Each row was made from one small tree. The marks that hang from a mark follow it in brackets, in alphabetical order. Every link used is in the known rows. Write each row's tree.
Known rows
variz{fugumun}: [4.7 -19.2 -13.6 -5.2 -4.6 17.8 9.9 -30.3 2.0 40.3 13.1 11.0 0.1 2.0 19.6 15.9 -0.4 10.9 8.7 2.8 4.1 17.8 7.8]
variz{fefe{bemono} fugumun kiga}: [1.6 -16.4 -17.0 -0.2 -7.1 2.8 4.1 -11.1 11.7 8.4 -13.9 -23.5 4.3 15.8 29.2 -4.6 2.0 6.0 3.5 11.8 6.9 28.5 9.6]
fugumun{lizi variz{keve kiga}}: [1.2 -32.0 -3.2 -0.3 -2.9 16.4 -6.5 -16.1 -4.5 5.4 -9.4 -3.4 -27.4 -1.9 1.2 -0.4 16.4 -0.9 12.8 9.9 -36.9 24.2 0.4]
fugumun{variz{keve kiga}}: [-1.8 -24.7 0.3 0.0 0.7 22.3 5.7 9.8 0.4 19.2 -7.0 2.4 -5.2 18.3 22.0 -8.9 27.7 11.8 14.6 4.5 -15.7 37.2 -0.4]
nugat{keve}: [2.4 -15.3 -4.8 -15.3 4.3 18.0 -1.6 -28.8 -3.3 32.7 -2.7 10.4 15.2 -1.3 -23.2 -9.1 6.9 16.8 2.7 -8.7 -0.8 31.5 -1.8]
nugat{keve{variz}}: [21.8 -8.3 -4.1 -12.6 9.8 16.0 1.3 -8.9 -8.8 34.6 30.7 8.6 15.8 -11.8 -24.5 -10.5 -3.0 8.7 -2.8 -5.3 15.7 11.3 -0.6]
lizi{fugumun{variz{fefe}}}: [-26.4 -12.9 -7.3 2.7 -6.7 21.1 8.7 -14.1 15.4 5.1 27.1 -23.0 -28.6 5.0 11.2 17.5 23.0 12.7 27.4 20.2 8.0 5.9 -4.8]
lizi{fugumun{variz{keve}}}: [-14.2 -18.3 -1.9 0.1 -1.9 23.3 11.5 2.8 5.0 20.9 20.3 -9.9 -21.1 5.5 29.8 14.2 28.6 26.0 32.2 16.0 -6.1 20.5 -6.1]
vakidir{nugat{keve{variz{fugumun}}} pofo}: [40.4 17.0 2.4 -1.2 -9.1 13.1 -34.2 -25.5 -18.6 12.3 17.3 -17.4 22.1 -15.3 -18.1 10.7 0.2 5.2 -9.2 23.0 27.0 -9.1 6.1]
variz{fefe fugumun kiga}: [-6.0 -23.9 -18.4 3.5 -2.7 15.3 9.0 -25.0 7.8 8.4 -14.1 -4.2 11.1 14.8 16.6 3.4 11.5 2.6 -7.3 9.5 -7.8 14.5 10.3]
lizi{fugumun{variz}}: [-17.0 -17.4 -6.0 -3.2 -14.3 24.6 4.9 -7.1 11.2 10.5 34.4 -12.6 -21.3 1.7 28.0 13.1 15.6 15.0 29.2 18.3 0.1 13.2 -9.4]
vakidir{pofo}: [8.8 -20.5 4.2 -7.0 -7.4 21.7 -13.4 -22.6 -3.0 29.2 -2.4 5.1 5.5 8.2 9.9 18.8 23.1 9.7 28.1 3.0 12.1 10.0 9.6]
nugat{keve{variz} vakidir{pofo}}: [21.8 1.5 14.1 -22.3 -13.4 14.2 -18.7 -17.0 -11.4 29.1 90.0 6.8 13.0 -7.4 -32.0 2.6 8.6 4.7 -6.0 8.6 18.9 10.0 2.6]
keve{variz{fefe fugumun}}: [15.6 -6.2 -12.7 3.9 10.2 12.2 17.8 -14.6 0.9 35.7 42.1 -2.9 -7.3 -5.7 -0.1 17.9 -3.4 0.6 2.9 6.9 30.5 -13.0 13.7]
variz{fefe fugumun{lizi} keve kiga}: [-1.1 -31.8 -17.2 6.8 9.0 6.7 5.3 -37.1 -5.9 8.0 -33.7 -6.1 -8.0 1.1 0.7 11.1 16.4 4.1 -5.4 11.1 -33.6 12.0 15.1]
nugat{keve{variz{fugumun kiga}} vakidir}: [19.1 -6.3 -3.6 -19.4 -17.0 13.2 -2.5 -10.5 -6.5 19.4 88.5 9.7 24.5 -5.1 -11.0 -16.1 -9.6 1.4 -33.8 10.9 -4.5 21.5 -2.0]
pofo{vakidir{nugat}}: [20.5 -2.4 14.2 4.1 -5.4 20.1 -11.7 -12.0 -2.8 20.6 -31.2 16.8 13.7 2.4 -8.8 -1.6 -2.8 17.6 12.9 -8.8 -8.2 20.5 1.9]
vakidir{nugat pofo}: [22.1 2.6 10.4 1.6 -10.0 28.6 -28.6 -21.3 -6.4 13.0 -26.9 -6.8 -0.3 -1.8 -0.8 12.6 14.4 11.3 28.1 12.9 19.8 9.7 7.3]
nugat{keve{variz{fefe}} vakidir{pofo}}: [12.1 6.1 12.9 -17.0 -6.1 10.4 -15.0 -23.7 -6.5 22.6 83.5 -3.5 5.9 -3.8 -49.0 7.4 15.7 2.3 -7.9 10.5 27.5 2.9 7.0]
keve{variz{fugumun kiga}}: [27.5 -20.7 -14.7 -0.7 -4.8 18.0 6.5 7.0 -3.6 21.2 34.5 5.7 18.7 -0.2 32.4 -4.2 -8.0 -2.8 -6.6 8.8 1.7 1.0 5.8]
vakidir{nugat{keve{variz}} pofo}: [39.1 14.5 9.6 -2.5 -3.5 19.7 -35.7 -15.2 -17.1 10.3 4.8 -13.0 19.1 -14.7 -28.1 1.0 6.1 6.9 4.0 15.1 27.9 -3.3 3.4]
keve{variz{fefe kiga}}: [16.0 -18.1 -7.1 3.3 10.0 21.7 10.1 12.8 3.3 12.5 10.1 -0.5 6.0 4.6 2.0 -11.4 6.7 -2.3 6.7 1.3 11.7 0.2 7.3]
variz{fefe fugumun keve}: [-3.8 -13.5 -10.3 5.6 20.3 10.7 23.3 -26.6 -1.5 44.5 -11.9 2.0 -8.8 9.6 2.5 23.0 23.9 21.5 9.7 2.3 7.5 17.7 17.3]

Which tree is each row?
[3.6 -7.9 -8.6 2.3 15.6 -1.5 18.4 -13.8 3.4 43.9 -12.3 -17.7 -15.3 10.1 15.4 14.8 14.1 24.5 19.6 4.8 22.2 31.4 16.4]	variz{fefe{bemono} fugumun keve}
[18.4 -22.8 -19.3 5.4 0.7 9.3 1.4 -22.6 -3.8 3.1 23.8 -10.0 -6.8 -12.9 -2.2 7.2 -9.7 -15.2 -11.1 14.8 -6.0 -18.0 11.5]	keve{variz{fefe fugumun{lizi} kiga}}
[1.8 -6.2 13.3 -25.5 -19.1 16.5 -20.6 -35.9 -6.1 26.3 57.0 8.9 12.2 2.6 -30.7 4.5 19.0 12.3 -1.4 5.9 3.9 31.3 1.5]	nugat{keve vakidir{pofo}}
[36.8 12.1 6.4 1.9 -5.7 5.5 -16.4 -17.2 -13.8 19.1 10.2 5.3 34.6 -10.5 -23.1 -2.1 -16.5 11.6 -22.7 0.9 -1.3 3.3 1.5]	pofo{vakidir{nugat{keve{variz{fugumun}}}}}
[-23.2 -21.6 -5.8 7.0 -0.8 20.5 9.4 7.1 8.9 -5.9 -0.7 -21.9 -11.8 15.8 27.2 3.2 38.8 18.9 19.3 21.5 -14.3 17.6 -4.2]	lizi{fugumun{variz{fefe keve kiga}}}
[4.8 -17.7 -11.7 3.7 8.0 0.3 12.3 0.1 3.6 20.5 -29.5 -19.8 3.4 19.9 31.8 -3.7 17.4 18.7 6.2 9.1 -0.4 38.3 13.0]	variz{fefe{bemono} fugumun keve kiga}
[36.1 9.3 13.9 0.0 0.0 11.7 -17.1 -6.8 -12.7 17.7 -1.9 10.1 31.2 -9.9 -33.2 -12.0 -11.3 14.4 -10.3 -6.8 0.2 8.9 -1.2]	pofo{vakidir{nugat{keve{variz}}}}
[3.6 -21.1 -2.0 1.6 15.1 9.3 10.7 15.7 5.3 18.8 -47.3 -14.8 0.4 20.8 18.1 -17.7 25.0 22.3 24.3 -0.9 1.7 44.7 9.1]	variz{fefe{bemono} keve kiga}
[-9.6 -27.8 -4.3 5.6 5.5 11.4 -2.3 -24.3 0.0 -1.7 -16.1 -14.8 -35.1 1.8 -16.5 4.3 24.5 -3.4 10.3 11.9 -27.9 15.5 5.4]	fugumun{lizi variz{fefe keve kiga}}
[20.0 3.1 13.4 -2.0 -4.3 13.5 -19.5 -23.3 -8.5 15.1 -30.4 12.3 30.1 -1.6 -32.9 -10.4 -2.4 19.9 -6.2 -8.9 -13.6 25.2 -2.2]	pofo{vakidir{nugat{keve}}}
[23.6 -9.6 -14.7 2.1 -0.6 3.0 7.4 10.8 5.1 14.3 25.7 -22.6 5.4 3.3 25.5 -5.6 -9.5 -2.1 0.6 13.4 23.7 5.9 10.0]	keve{variz{fefe{bemono} fugumun kiga}}
[23.1 -6.0 -12.3 -10.5 4.2 9.8 3.1 -20.1 -10.2 36.6 46.2 3.0 20.3 -12.4 -14.4 0.7 -9.2 7.0 -16.2 3.3 13.5 5.3 2.8]	nugat{keve{variz{fugumun}}}
[-5.5 -21.4 -7.8 -1.0 -12.2 3.2 -12.6 -23.9 10.9 -12.3 -3.2 -34.6 -41.8 -1.4 -8.1 -3.5 2.4 -12.8 16.8 16.5 -9.4 19.9 1.4]	fugumun{lizi variz{fefe{bemono} kiga}}
[-10.9 -19.1 -1.5 4.3 12.6 10.7 3.2 -37.6 -0.3 20.2 -1.3 -12.3 -53.2 -7.5 -30.9 21.7 21.4 1.7 21.7 7.9 -8.2 10.5 8.3]	fugumun{lizi variz{fefe keve}}
[21.3 9.1 8.7 -5.2 -8.3 20.9 -37.7 -33.2 -12.3 7.8 -26.2 -10.9 17.6 -5.8 -27.9 2.7 14.8 14.5 7.4 12.3 14.0 15.0 2.3]	vakidir{nugat{keve} pofo}
[0.0 -24.6 0.0 -1.7 4.4 14.5 -0.7 -29.2 -5.3 27.5 5.8 -1.0 -46.0 -10.6 -13.4 16.8 13.5 4.1 24.5 5.5 -17.4 18.5 3.1]	fugumun{lizi variz{keve}}
[27.9 13.0 12.5 4.8 6.9 8.6 -14.0 -13.1 -8.3 11.6 -7.7 0.8 24.4 -7.5 -48.6 -7.5 -4.7 12.2 -11.5 -5.0 7.4 2.0 2.7]	pofo{vakidir{nugat{keve{variz{fefe}}}}}
[7.4 -36.8 -20.8 -3.6 -15.4 14.5 -7.6 -39.7 -3.0 3.7 -7.5 2.7 0.4 -6.0 17.2 4.8 -7.3 -6.4 -6.5 11.7 -36.7 12.0 5.6]	variz{fugumun{lizi} kiga}
[16.9 -15.3 -15.5 5.5 3.1 13.6 10.9 -1.9 1.0 13.9 26.8 -5.3 11.3 3.0 14.5 1.3 -0.3 -4.9 -9.0 10.6 11.5 -7.0 11.2]	keve{variz{fefe fugumun kiga}}
[-13.4 -26.9 -4.4 1.7 -7.8 24.2 4.9 14.4 4.7 1.4 6.8 -12.1 -5.8 13.1 43.8 -1.3 31.4 21.2 21.8 19.7 -23.1 24.7 -8.7]	lizi{fugumun{variz{keve kiga}}}
[9.6 -28.4 -12.4 -1.6 8.2 10.1 6.9 -42.4 -11.5 40.4 -6.8 8.7 -20.1 -12.0 4.4 25.0 4.9 12.7 10.2 4.4 -20.8 15.0 12.4]	variz{fugumun{lizi} keve}
[30.4 19.4 8.5 2.4 3.4 16.0 -32.2 -21.9 -13.2 4.8 -1.1 -22.7 12.9 -12.1 -43.1 5.0 11.6 5.6 1.5 16.9 35.4 -10.7 7.4]	vakidir{nugat{keve{variz{fefe}}} pofo}
[34.5 12.2 2.0 -3.7 6.8 24.4 -12.6 -8.5 -10.4 20.0 1.6 -3.2 9.0 -20.3 -32.6 -15.3 -9.9 11.8 0.8 4.1 22.2 10.9 -2.5]	vakidir{nugat{keve{variz}}}
[9.1 -30.1 -12.0 0.5 3.1 16.5 10.9 -3.5 -5.8 27.4 -21.0 10.7 20.4 15.6 39.3 -1.5 17.8 18.6 -0.9 4.7 -23.6 32.6 8.5]	variz{fugumun keve kiga}
[-12.0 -19.1 -0.4 6.1 9.3 18.1 9.9 3.0 5.5 10.7 -14.1 -8.7 -13.6 21.7 3.7 -3.2 35.8 9.6 12.8 6.8 -6.1 28.7 4.8]	fugumun{variz{fefe keve kiga}}
[-13.2 -18.2 -6.1 0.8 -1.4 12.0 -3.7 -47.9 6.8 9.6 14.9 -15.4 -53.9 -11.3 -34.3 20.7 8.0 -10.6 18.2 10.3 -2.5 2.3 4.5]	fugumun{lizi variz{fefe}}
[28.7 -27.4 -18.0 -0.9 -7.9 13.3 -3.4 -15.2 -8.3 11.0 30.9 1.1 1.4 -16.2 15.5 2.3 -17.2 -12.9 -8.3 12.7 -15.6 -9.4 6.3]	keve{variz{fugumun{lizi} kiga}}
[28.1 -18.7 -14.9 -2.5 -0.7 11.5 2.0 -28.2 -8.3 32.8 47.9 3.3 -17.4 -25.2 1.4 19.0 -20.6 -7.6 4.1 8.9 4.4 -14.9 9.2]	keve{variz{fugumun{lizi}}}
[-7.9 -13.0 -3.5 -0.6 -8.6 9.7 -0.7 3.5 17.0 1.7 1.9 -29.0 -19.9 18.3 11.5 -11.3 13.2 0.1 17.8 11.5 12.0 33.0 0.3]	fugumun{variz{fefe{bemono} kiga}}
[25.3 -20.1 -17.9 -9.3 -4.9 6.9 -12.1 -29.4 -14.1 6.6 29.3 -2.5 20.4 -18.9 -15.2 -8.6 -14.6 -6.9 -28.7 10.4 -19.1 0.5 0.9]	nugat{keve{variz{fugumun{lizi} kiga}}}
[40.0 8.0 7.2 -1.8 -9.2 21.4 -40.1 -5.0 -16.5 -6.9 -8.7 -15.8 33.9 -7.8 -15.7 -12.8 8.0 3.3 -6.6 18.3 12.2 0.6 1.3]	vakidir{nugat{keve{variz{kiga}}} pofo}
[-17.8 -8.1 -1.7 2.8 2.6 9.6 11.3 5.1 12.3 14.8 14.1 -35.1 -33.6 8.5 24.3 12.8 28.3 25.8 38.4 20.0 14.7 24.6 -2.6]	lizi{fugumun{variz{fefe{bemono} keve}}}
[-18.9 -15.7 -8.2 1.3 -16.6 12.5 -0.8 8.0 19.0 -14.6 12.8 -40.8 -17.5 13.3 35.2 -3.6 18.4 10.6 25.1 25.6 1.8 21.6 -7.9]	lizi{fugumun{variz{fefe{bemono} kiga}}}
